Each row was made from one path, in order. Every step used is in the known rows, and no mark comes twice. Write each row's path.
In the rows, 128 means zero.
Known rows
vobibo-nezif-toti-ligul: [134 117 147 130 135 121 126 126 134 105 142 130 134 130 108 146 132 119
 133  93 132]
tolur-ligul-vobibo-nezif: [137 120 127 116 123 112 157 132 126 108 140 124 121 143 112 154 133 123
 103 102 150]
nezif-toti-ligul-vobibo: [135 115 118 123 146 121 154 129 127 129 122 123 119 136  97 136 129 109
 125  90 126]
kosalot-vobibo-nezif-toti-ligul: [135 115 140 131 136 114 123 139 128 160 146 128 125 131 101 147 127 113
  98 105 137]
tolur-nezif-toti-kosalot-vobibo: [125 115 128 133 132 104 127 146 139 188 142 133 125 158 106 171 128 134
  77 147 126]
tolur-ligul-kosalot-vobibo: [143 112  95 126 130  96 150 135 128 188 145 127 135 149 115 170 135 125
  67 137 146]
tolur-kosalot: [126 116 116 124 130  93 132 126 125 121 132 133 133 137 129 159 128 143
 102 125 130]
ligul-vobibo-kosalot-tolur-nezif-toti: [127 114 125 128 128 117 141 136 119 162 137 129 122 131 115 179 129 124
 121 123 137]
vobibo-nezif-toti-kosalot: [125 116 144 132 131 121 105 131 144 105 141 134 132 145 106 175 128 129
  61 128 128]
ligul-vobibo-nezif: [128 118 131 121 126 112 131 133 120 104 124 126 120 133 108 159 125 123
 105 117 142]
ligul-vobibo: [131 116 113 121 136 111 144 133 118 129 112 124 121 132 110 144 122 121
 112 120 135]
kosalot-vobibo: [132 113 117 130 140 104 124 143 117 187 123 127 128 126 118 140 119 125
  95 138 136]
toti-nezif-vobibo-kosalot-tolur: [126 117 135 129 135 120 131 138 129 164 150 130 133 125 128 153 133 141
   4 128 150]
kosalot-ligul: [137 111 115 134 144 111 127 130 129 129 132 124 138 121 121 141 130 130
 151 125 135]
ligul-kosalot-tolur: [138 112 110 137 130 102 125 133 124 169 134 129 145 125 129 179 126 128
 103 144 134]
toti-nezif-vobibo: [123 119 134 125 134 118 142 135 138 132 135 127 128 147 120 130 134 137
  50 121 144]
nezif-toti-ligul-kosalot-tolur: [143 112 115 139 139 113 136 128 133 165 145 129 143 127 115 172 132 114
 121 113 128]
ligul-vobibo-kosalot-tolur-nezif: [130 116 123 125 128 106 144 139 113 157 135 128 127 129 123 176 125 135
 104 131 141]
kosalot-tolur: [136 115 130 137 139 109 124 139 119 171 129 128 140 113 133 144 119 126
 130 131 133]
nezif-vobibo: [129 116 122 128 131 112 139 130 128 158 124 127 130 140 123 126 118 129
  79 120 140]

Which path is each row?
[135 114 115 119 147 122 147 122 123 125 130 127 120 130  96 155 130 116
  71  90 131]	nezif-toti-ligul-vobibo-kosalot
[142 117 116 128 140 117 153 142 140 183 148 126 122 142 107 164 130 116
  55 116 133]	nezif-toti-kosalot-tolur-ligul-vobibo
[127 115 145 131 127 122 113 128 132 109 134 131 131 129 114 155 129 120
 132 115 136]	vobibo-nezif-toti
[128 115 110 118 138 115 136 127 114 125 120 128 122 128 110 164 124 128
  58 123 138]	ligul-vobibo-kosalot
[141 114 133 139 128 114 125 128 135 139 156 130 142 129 112 183 135 115
 116 113 136]	vobibo-nezif-toti-ligul-kosalot-tolur
[130 115 139 141 128 113 132 139 129 168 139 131 136 130 130 154 128 125
 192 126 130]	kosalot-tolur-nezif-toti
[133 117 137 136 128 102 136 141 122 171 137 130 140 131 139 150 124 136
 172 135 133]	kosalot-tolur-nezif
[142 114 102 124 127 103 155 122 135 135 143 128 144 149 124 168 141 129
 100 124 140]	tolur-ligul-kosalot
[128 114 113 130 136 113 145 139 147 125 141 125 119 158  96 176 137 131
 124 130 127]	tolur-nezif-toti-kosalot-ligul-vobibo
[133 110 108 128 138 118 130 124 130 153 142 126 134 127 118 146 127 137
  49 123 148]	nezif-vobibo-kosalot-ligul
[128 113 120 134 144 112 116 145 137 187 134 131 123 143 102 162 123 124
  33 145 126]	nezif-toti-kosalot-vobibo
[131 119 134 135 121 104 146 141 127 195 139 128 134 142 137 138 118 136
 126 131 143]	kosalot-tolur-nezif-vobibo
[139 118 109 117 135 111 168 131 125 139 129 122 123 143 114 139 131 121
 108 107 143]	tolur-ligul-vobibo
[130 110 120 135 121 106 113 134 130 159 142 130 128 140 102 191 133 115
  78 142 142]	ligul-kosalot-vobibo-nezif-toti
[139 113 120 128 128  97 128 133 126 153 147 129 134 142 105 180 131 126
  60 126 142]	toti-ligul-kosalot-vobibo-nezif
[135 118 129 119 125 123 153 130 132 114 142 125 117 142 104 156 137 111
 118  94 147]	tolur-ligul-vobibo-nezif-toti
[127 114 127 132 142 119 118 132 143 137 131 133 133 143 109 161 126 127
  67 131 120]	nezif-toti-kosalot
[127 112 120 126 142 122 136 130 139 119 154 127 132 133 115 153 142 144
  25 125 152]	toti-nezif-vobibo-kosalot-ligul
[136 119 133 120 135 111 146 131 122  99 131 124 122 138 103 149 128 120
 102  94 138]	toti-ligul-vobibo-nezif
[132 111 104 130 148 120 133 136 144 129 134 124 119 142  90 168 131 120
  78 126 127]	nezif-toti-kosalot-ligul-vobibo
[132 114  93 123 136  91 148 130 126 118 133 124 119 135 111 166 134 135
 114 121 137]	tolur-kosalot-ligul-vobibo
[132 115 124 131 133 114 126 133 120 191 139 131 135 120 130 149 115 133
  28 129 146]	nezif-vobibo-kosalot-tolur
[126 116 134 125 126 122 129 131 126 105 126 125 116 134 101 160 129 111
 120 111 139]	ligul-vobibo-nezif-toti
[142 120 131 124 125 110 152 140 122 151 148 123 125 128 119 157 129 118
 109 108 152]	kosalot-tolur-ligul-vobibo-nezif
[130 115 123 120 136 117 158 125 125 123 137 129 121 149 101 164 136 126
 112  94 131]	tolur-nezif-toti-ligul-vobibo-kosalot
[136 113 102 126 143 111 143 134 125 127 124 120 122 127 106 147 129 123
 138 121 138]	kosalot-ligul-vobibo
